Each row was made from one small tree. The marks that hang from a mark follow it in brackets, in the order of their numbers. Every link used is in the known rows. Write each row's tree.
Known rows:
K_929(K_710(K_709(K_856(K_948)))): [-3.4  2.7  2.2 17.6 -6.4 -1.8 33.6  3.2  3.8 -5.0 -6.0  1.3  3.5 -7.0
 -3.9 -5.4  4.9 -0.6 -0.7 -4.0]
K_948(K_709(K_877)): [  3.1  -4.4   1.1  -6.7  -5.3  -0.7  -9.3   0.5  -0.8  -6.1  15.9  -5.9
  -2.5  -3.8   1.6   0.5 -12.8   5.6  -2.4   2.1]
K_856(K_710(K_948)): [ -0.5   2.7  -2.9  -1.4 -15.2   4.6  22.8  -4.8   2.4  -2.3   1.8 -10.9
   2.1  -8.9  -3.2  -8.6  14.4   3.3  -4.0   1.3]
K_948(K_856(K_710(K_709(K_877) K_929))): [-0.3 -8.8 -0.4  3.5 -6.1 -1.7  3.4 -9.1 -2.0 -3.4 -8.2  0.2  0.6 -0.8
  3.9  3.0  1.8  0.5  0.5  2.8]
K_948(K_856(K_710)): [ -2.8 -13.3  -7.7   3.2  -8.2   1.2  12.1  -4.3   1.1  -4.5  -0.6  -7.6
   1.9  -4.1  -0.7   0.6   3.1   6.8   0.5   2.0]
K_709(K_856(K_929(K_710)) K_877): [ -1.2   2.8   0.2 -14.1   2.4  -3.8 -12.7   6.9   2.6   0.1   2.2  11.3
  -1.7   6.2   2.4   3.1 -13.2   6.1   4.6  -9.2]
K_856(K_710 K_948(K_709)): [  4.1  -0.4   1.7   8.9  11.2   2.3  -9.1  -0.9   3.8   8.7  -1.7 -11.4
   4.0   1.7  -5.8   3.7   9.3   2.7  -5.6   7.4]
K_710(K_929 K_948): [  0.9  -7.4   0.4  -6.0 -17.1   5.6  26.4  -8.3  -4.4  -5.3   0.7  -7.5
  -6.6 -16.9  -1.3  -4.3  12.8  -8.8  -3.9  -0.8]
K_710(K_709(K_877) K_948(K_856)): [ -2.5  10.9   6.3 -11.9 -21.0  -7.9   8.1  -8.8  -2.4  -3.4  -3.3   9.3
  -4.6 -11.6   1.6   5.2   5.7 -12.1  -0.6  -0.5]
K_709(K_710(K_948(K_856(K_929)))): [  0.0   1.4  -6.1  -2.0 -11.0   3.1  18.8   0.0   2.8   4.6  -2.3   2.0
  -0.7  -2.1  -3.4  -8.5  10.5 -11.4   0.2  -0.9]
K_929(K_948(K_856)): [ -8.1  -0.3 -12.9  -3.0  -7.4   2.8  15.1  -1.6   1.0   4.7  10.0  -5.4
   3.3  -2.1  -5.0   1.5   4.5  -3.8   2.8  -4.2]
K_710(K_929(K_948)): [-1.3 -4.7 -6.1  1.5 -6.1  7.5 21.4 -5.5 -4.0 -0.4  4.2 -8.7 -0.6 -4.2
 -1.9 -4.1  4.3 -3.2 -1.4 -3.9]
K_856(K_709(K_710 K_948)): [ -1.5  16.9  -1.6   2.2   3.9   1.7   2.5  12.2   1.0  -4.2  -3.0   2.9
   3.3   7.3   0.8 -11.1   1.9   2.9  -1.7  -2.8]
K_856(K_948): [  1.1  -0.5  -3.2   1.5  -1.5   2.4   9.5   3.1   0.1  -2.2  -1.3 -10.4
  -2.5  -5.1  -9.2   4.8   1.6   6.0  -5.7  -3.4]
K_856(K_710 K_948): [  2.4   3.1  -1.8   5.9   3.7   3.8   1.9   0.0   3.4   3.9  -7.3 -11.4
   3.4   1.4  -7.5   1.4  10.2   7.4  -6.2   0.8]
K_709(K_856(K_710 K_929 K_948) K_877): [  1.6   9.8   3.0 -16.0  15.4  -4.8 -34.9   5.1   3.7  11.0  -7.3  11.1
  -0.2  12.8  -0.1  11.1  -6.2   5.5   2.3  -5.4]
K_710(K_929 K_948(K_856)): [ -1.2 -14.7  -1.2  -6.8 -15.1   3.0  18.4 -10.1  -4.0  -3.2  -2.2  -3.9
  -6.7 -16.2   0.3   1.6  13.5 -12.6  -1.0   1.4]
K_929(K_710): [ -2.0  -7.7  -5.3  12.5 -14.6   5.7  35.6   3.6   3.3 -11.5   5.2 -10.6
   2.7  -7.9  -4.0 -12.2   2.3   6.6  -2.7  -5.0]
K_929(K_710(K_709(K_856))): [ -4.0   1.1   1.1  17.3 -11.1  -1.2  40.3   2.3   3.1  -8.3  -2.8   0.6
   3.7  -8.6  -2.2  -8.9   2.9   1.2   0.1  -4.2]
K_948(K_856(K_709(K_877) K_710 K_929)): [  0.6  -0.2   1.4  -0.2  14.7  -0.4 -36.7  -4.9  -3.8   4.3  -5.9   1.4
   2.3  12.9   4.9   6.5  -0.8   5.6   3.2   6.7]
K_710(K_709 K_929): [  2.8  -1.3   6.2  13.5  -9.5   0.5  33.0 -11.5  -8.5  -8.9  -8.0  -2.0
  -3.5  -8.9   2.0  -3.2   1.3  -2.5  -3.6   0.6]

Write each row's tree:
[ -1.5  11.1  -3.6 -25.9  -2.0  -5.7  -0.7  18.5   9.5   2.6  -6.5  26.6
  -1.1  12.1   6.9  -5.5  -8.3  -8.2   2.7 -17.3] => K_709(K_710(K_929) K_856 K_877 K_948)
[ -0.4  -0.4   6.6  10.6  -5.1  -3.5  32.1  -7.3  -5.9  -6.2 -10.8   5.3
  -3.1  -9.6   2.4  -0.1  -0.2  -3.1   0.5  -1.2] => K_710(K_709(K_856) K_929)
[  5.7   0.9   2.6  -0.7   7.9   0.7 -18.1   3.5   1.8   5.7  -1.7  -2.1
  -1.9   3.4  -4.0   4.9  -1.9  -4.9  -4.7   1.1] => K_856(K_948(K_709(K_710(K_929) K_877)))
[ -1.2  -6.6  -1.3   5.1  11.5   0.4 -16.4  -4.0  -6.4   0.6  -2.0  -2.0
  -1.0   4.5   1.6   7.0  -1.5   4.1   3.5   6.0] => K_948(K_856(K_709 K_929))
[  1.9  -3.4   3.0  -9.2   7.8  -4.2 -18.6   2.4   0.1   3.1  12.5   3.8
  -2.7   1.2   2.9   6.2 -13.8   2.7   2.9   2.0] => K_948(K_709(K_856(K_929) K_877))
[ -0.9  -3.9   1.0   2.3  11.2  -0.5 -28.3  -1.2  -3.5   0.3  -3.0   2.9
   0.6   9.0   3.8   5.5  -3.7   2.4   3.9   3.3] => K_948(K_856(K_709(K_877) K_929(K_710)))
[ 0.6 -8.9  0.4  2.7  8.9 -1.7  3.5  0.8 -0.4  3.9 12.1 -2.2 -1.4 -4.3
 -0.2  3.5 -6.2  1.9  2.8  5.2] => K_948(K_709(K_856(K_929)))
[  3.1  15.9   7.8   5.5  19.0   4.9 -24.9  -7.4  -5.1  11.3  -6.1  -4.0
   3.8   9.8   1.5  -2.9  16.9   0.8  -0.2  11.2] => K_856(K_709 K_710(K_948) K_929)
[ -0.8  16.7   0.8   5.7  22.7   5.0 -22.9  -2.5  -7.6  11.7   3.4  -3.2
   3.3  13.9  -1.0   1.0   3.9   0.8   2.6   4.2] => K_856(K_709 K_929(K_948))
[ -4.0   7.4   1.7   3.1 -10.3  -4.6  27.7   8.0   6.0  -7.0  -1.8  10.2
   3.1  -1.8   1.8  -6.8  -0.9  -1.1  -0.2  -9.6] => K_929(K_710(K_709(K_856 K_877 K_948)))
[-3.0 -5.4 -3.0  1.8 -2.7  0.3 20.4  1.4  2.2 -3.5 -3.9 -1.4  1.3 -5.9
 -0.4 -3.3  1.3  7.8  2.1 -3.0] => K_709(K_856(K_710(K_929)))
[  1.5  -4.4   3.4  -5.3   8.1  -3.5 -16.3   3.6   1.8   3.2  11.6   4.2
  -1.0   1.9   3.0   3.9 -11.7   1.1   3.1   1.7] => K_948(K_709(K_856(K_929(K_710)) K_877))
[ -3.2  -2.6  -1.6  -3.4  -1.9  -2.0 -20.1   0.6  -3.7  -9.6  -0.9  -1.3
  -1.2   0.2   2.2   5.1  -7.5   7.8   2.0   1.2] => K_948(K_856(K_709(K_877)))
[  4.2   1.0   0.1  -3.6  -4.1   0.2  -8.6   3.8   2.4  -1.3  10.6  -0.8
  -0.1   2.2   1.4  -5.9 -10.1  -0.8  -1.8   1.6] => K_948(K_709(K_710 K_877))
[  5.0  16.3  10.7   4.8  31.7   1.5 -55.8   4.4  -3.2  10.7 -10.5   3.4
   1.5  20.0  -1.2   8.4   0.5   1.0  -1.4   2.6] => K_856(K_709(K_877) K_929(K_710) K_948)
[  2.8 -13.7  -0.5  -3.2   1.6  -2.2 -22.2  -1.5   1.1   2.5   2.9   5.0
  -1.2   3.7   5.6   2.8  -7.9  -9.6   2.4   5.5] => K_948(K_709(K_710(K_929) K_877) K_856)
[  1.5  -9.7  -2.4  -4.5  -1.0  -3.4 -20.3   1.4   3.0   1.8   6.4   4.5
  -0.1   3.5   3.5   2.5  -9.2  -6.3   2.6   4.7] => K_948(K_709(K_710 K_877) K_856)
[  1.1   1.8   0.3  -6.3   0.3  -3.8  -9.6   8.1   4.9   1.3   7.8   6.6
   0.1   1.6   1.8  -3.0 -11.5  -1.4   2.4  -0.3] => K_948(K_709(K_710 K_856 K_877))
